Every row comes from one small tree of marks. The marks that hang from a mark follow it in brackets, in alphabetical order. Every link used is in the known rows. Which tree was each row made from?
Known rows
S(F Q(K)): [  5 -35 -49  21 -10  22 -24  87  23 -38 -12  -7  16  29   1 -31 -62 -34
  29  39 -22 -78 -27  18  -1  11]
C(Q(S(F))): [ 36 -32   6 -22 -46  38  24  29   3 -54 -26  22 -18   9 -33 -33 -50 -14
 -34  40 -23 -79 -30   6 -11 -14]
U(Q(S)): [ 22 -37  -9 -29 -17  25   8  34  11 -37 -24 -20 -24  29  17 -35 -61  -4
 -49  50 -36 -58  -2  -3 -19 -19]
G(Q): [ 49 -25   6 -11 -39  34   6  53  30 -26   5  13 -36  -5   7 -23 -33   7
 -18  12 -15 -48 -26  17 -15   1]
W(A(J U(Q))): [  5 -52 -31 -10 -60  19  18  64   2 -12   7  -6 -24  42  -7 -46 -32   3
 -11  38 -43 -68 -31 -25 -10   7]
G(Q(K S)): [ 71 -50   1 -34  -9  31   8  31  22 -20  -1  11 -26  13  22 -44 -45 -21
 -25   0 -23 -49 -37   2 -37  -4]
G(Q(K)): [ 62 -28  -5 -10 -26  43   4  46  35 -14   7   9 -27   2  20 -35 -29 -11
 -14  -6 -28 -41 -34  14 -32   1]
A(J U(Q(S)) W): [  -2 -106  -24   -8  -12   52   35   65  -17  -38  -34  -21  -37   71
  -22  -23  -60  -33   -2   56  -58  -76  -39  -19  -22   -3]
F(S(Q(G K))): [ 26 -19 -30 -11 -15   7   6  54   6 -40 -28   4  11  44  -6 -26 -93  11
 -19  45  -3 -35 -14 -15 -10  -9]
A(J): [ 25 -12 -17 -11 -46  45  27  51  -7 -41 -14   2 -22  39 -30 -10 -58 -14
  -4  25 -17 -54 -32 -25   1  -6]
C(Q(G K S(F))): [ 44 -38 -18  -3 -37  40  21  22  16 -42 -19  22  -2  32 -28 -37 -45 -26
 -40  24 -36 -64 -48  -9 -47  -7]
F(R): [ 15 -22 -41 -39 -44  41  16  70   7 -36  -2   5 -17  24  -2 -30 -34  10
 -24  26 -25 -56 -23  12  -8  -1]
F(R S(Q(G))): [ 16 -37 -58 -46 -33  18  15  82   2 -58 -26  12   3  47  -8 -21 -86  27
 -26  51  -3 -46  -9   0  -5  -1]
C(Q(G S(F(R)))): [ 31 -39 -20 -16 -55  36  27  36  12 -58 -19  27 -11  28 -38 -28 -44  -6
 -45  39 -25 -72 -38   1 -33  -6]
R(F(S)): [ 27 -11  11 -35 -20  12  48  35   3 -17 -24  23 -21  38  -1 -21 -89  -4
 -40  33 -10 -44 -27 -23  -6 -28]
Q(K): [ 37  -6 -23  -2 -15  37   5  36  13  -6  -1  -6  -4  27   8 -43 -40 -20
 -14   7 -32 -42 -36  -6 -25  -6]
J(A(W)): [ 11 -17  -7  15 -25  52   7  53  42  11  -6   5 -39  21 -14 -28 -43  16
 -37  49 -37 -51  -9  27   5  13]
C(Q(G)): [ 23  -7  -6  12 -73  47  23  39  21 -44 -12  23 -12  16 -38 -21 -31  18
 -49  33 -32 -50 -29   4 -24 -12]
S(F(R) Q): [ -9 -45 -62  -7 -31  24 -14 111  19 -59 -12   2   7  26  -8 -22 -59 -13
  23  53 -16 -90 -17  30  11  16]
S(F Q): [ -8 -32 -38  19 -26  14 -21  94  19 -52 -13  -4   7  24 -12 -19 -65 -16
  26  58 -10 -85 -19  21  17   9]
W(A(U(Q(S)))): [  5 -55 -21 -17 -45  -1   7  54   6  -2  13  -8 -20  32   8 -60 -29  12
 -26  43 -40 -69 -25 -15 -14   1]
S(F(R) Q(G K)): [ -1 -51 -86  15 -20  26 -18 103  31 -45  -5   0  24  50  -1 -26 -55 -25
  17  38 -28 -74 -36  15 -25  23]
G(Q(K S(F(R)))): [ 69 -63 -20 -37  -8  35   5  44  24 -27   0  13 -26  13  20 -41 -45 -34
 -11   1 -20 -67 -44  11 -41  10]
R(F(S(Q(G K)))): [ 20 -22  -9 -22 -13  11  36  48  13 -20 -24  21  -2  55   6 -25 -94  -6
 -38  36 -20 -40 -27 -25 -13 -25]
A(W): [ -1 -29  -7  12 -13  33   1  46  18  -9 -15   2 -23  14 -10  -8 -45   7
  -5  47 -39 -52 -29  -1  -6  -6]
Q(G K S): [ 43 -38 -35  -8   4  11   9  15   8 -16  -3  -3  11  66   3 -45 -58 -22
 -39  15 -26 -41 -51 -37 -58  -7]

Which tree is each row?
[ 56 -58 -10 -39 -23  26   9  50  20 -41  -1  14 -36   8   7 -29 -47 -15
 -11  17  -7 -71 -34  15 -24   8]
G(Q(S(F(R))))
[ 20 -37 -49 -60 -29  22  17  81  -4 -59 -30  13  -5  33  -2 -27 -89  23
 -22  50  -5 -51  -3   7   9  -6]
F(R S(Q))
[ 29 -50 -29 -43 -11  10  13  44  -7 -46 -12   2 -16  33  -9 -34 -65 -27
 -10  39  -5 -84 -34  -3 -15   1]
Q(S(F(R)))
[  7 -45 -26 -11 -63  12  19  63  -5  -8  15   4 -20  41 -19 -46 -30   1
   0  29 -30 -68 -43 -30  -5   7]
W(A(J U))
[ 41 -47 -46   3   9   5   5  23  12 -21  -3  -3  11  63  -7 -37 -61 -44
 -16  21 -17 -59 -59 -30 -61   8]
Q(G K S(F))
[  7 -53 -20  17 -15  62  14  66  36  11 -10 -14 -41  45  -4 -51 -35  -1
 -39  48 -56 -59 -14  33 -14  16]
J(A(U(Q(K)) W))
[  2 -43  -9  16 -24  52  17  68  26   8  -1  -3 -41  41 -20 -43 -35   6
 -30  51 -37 -61 -21  32   0  19]
J(A(U W))
[ 17 -38 -24  -8 -22  18   7  34  17 -37 -18 -19 -15  45   9 -28 -58   5
 -54  51 -35 -52 -11 -12 -36 -13]
U(Q(G S))
[ 25 -40 -66 -46 -23  24  15  76   5 -50 -26  11  10  50   0 -29 -85  15
 -26  41 -12 -42 -14  -3 -18   0]
F(R S(Q(G K)))
[ 15 -51 -44 -13 -21  21   7  48  20 -45 -18 -16 -15  46   5 -26 -57  -9
 -43  53 -32 -66 -16  -4 -42   1]
U(Q(G S(F(R))))
[-13 -91 -38  22 -25  56  32  76  -3 -35 -27 -20 -33  75 -30 -12 -47 -21
  -1  55 -61 -64 -44 -19 -31   4]
A(J U(Q(G)) W)
[ 36 -11 -16  14 -57  56  20  32  26 -31 -11  20  -3  24 -26 -32 -29  -1
 -47  17 -44 -43 -39  -1 -41 -11]
C(Q(G K))
[ 41 -56 -63 -14   5  14   9  35  12 -26  -3   1  10  67  -4 -39 -56 -43
 -19  19 -23 -62 -59 -25 -65  12]
Q(G K S(F(R)))
[  3 -24 -46  24 -21  19 -16  77  27 -28  -6  -6  25  49   5 -32 -56   3
 -12  34 -34 -43 -24  -4 -15  -4]
S(Q(G K))
[ 21 -51 -49 -15 -17   1  12  45   5 -44  -3   4  -3  57 -21 -23 -62 -16
 -22  41  -3 -73 -46 -19 -40  10]
Q(G S(F(R)))
[ 30 -18 -20 -25 -12  12   6  53   1 -39 -31   3   5  33   0 -30 -96   6
 -14  43  -4 -41  -8  -9   3 -12]
F(S(Q(K)))
[  1 -36 -62  39 -14  15 -25  89  32 -39  -5  -5  26  46  -7 -24 -60 -27
  21  40 -21 -72 -35   6 -18  16]
S(F Q(G K))
[ 57 -52   3 -27 -20  20   6  43  20 -38  -2  13 -36   5   4 -28 -51 -16
 -10  18  -5 -70 -34  10 -21   6]
G(Q(S(F)))
[  1 -52 -14  16 -24  59  15  68  34   5 -10 -13 -45  41  -9 -44 -36   8
 -39  58 -49 -62  -8  36  -6  17]
J(A(U(Q) W))
[ 70 -55  -8 -26  -6  29   4  36  25 -26  -2  10 -25  12  18 -40 -48 -34
  -8   2 -17 -62 -43   6 -38   6]
G(Q(K S(F)))
[ 29 -47 -43   1  -3  25   2  33  23 -29 -19 -21  -6  51  16 -36 -58 -29
 -38  39 -41 -59 -26 -12 -57  -2]
U(Q(G K S(F)))
[ 30 -41 -34  -6  -6  27   6  28  22 -25 -18 -22  -5  52  21 -40 -55 -14
 -54  35 -48 -44 -21 -17 -54 -12]
U(Q(G K S))
[ -4 -52 -22  26 -25  55  14  69  36   4  -6 -13 -41  49 -13 -41 -35  12
 -43  58 -49 -58 -13  32 -15  20]
J(A(U(Q(G)) W))
[ 10 -63 -27 -21 -53  12  20  57  -4 -14   5  -5 -23  48  -7 -51 -40  -2
 -16  41 -41 -72 -33 -31 -13   4]
W(A(J U(Q(S))))
[ 32 -28   1 -10 -55  34  27  24  10 -50 -19  23 -10  27 -35 -30 -45   7
 -58  37 -29 -57 -33  -9 -28 -20]
C(Q(G S))
[  4 -49 -74  -4 -16  34 -17 105  24 -46 -10  -1  15  34   5 -33 -57 -32
  24  38 -29 -82 -27  26  -7  18]
S(F(R) Q(K))
[ 14 -20  -4 -23 -20   6  38  52  11 -26 -25  22  -5  50  -1 -19 -96   3
 -38  42 -14 -44 -23 -21  -4 -26]
R(F(S(Q(G))))
[ 48 -55 -44 -42  11  24   8  34  -1 -26 -10   0  -3  44   7 -49 -59 -52
  -8  15 -23 -74 -48 -11 -39   4]
Q(K S(F(R)))
[ 46 -31 -11 -10 -40  41  25  16  15 -38 -19  21  -1  34 -22 -42 -42 -10
 -56  22 -41 -50 -43 -12 -46 -18]
C(Q(G K S))
[ 24 -22  -2 -33 -11  14  36  48   9 -18 -29  21  -5  46   9 -29 -95  -8
 -34  33 -20 -44 -24 -17  -3 -28]
R(F(S(Q(K))))
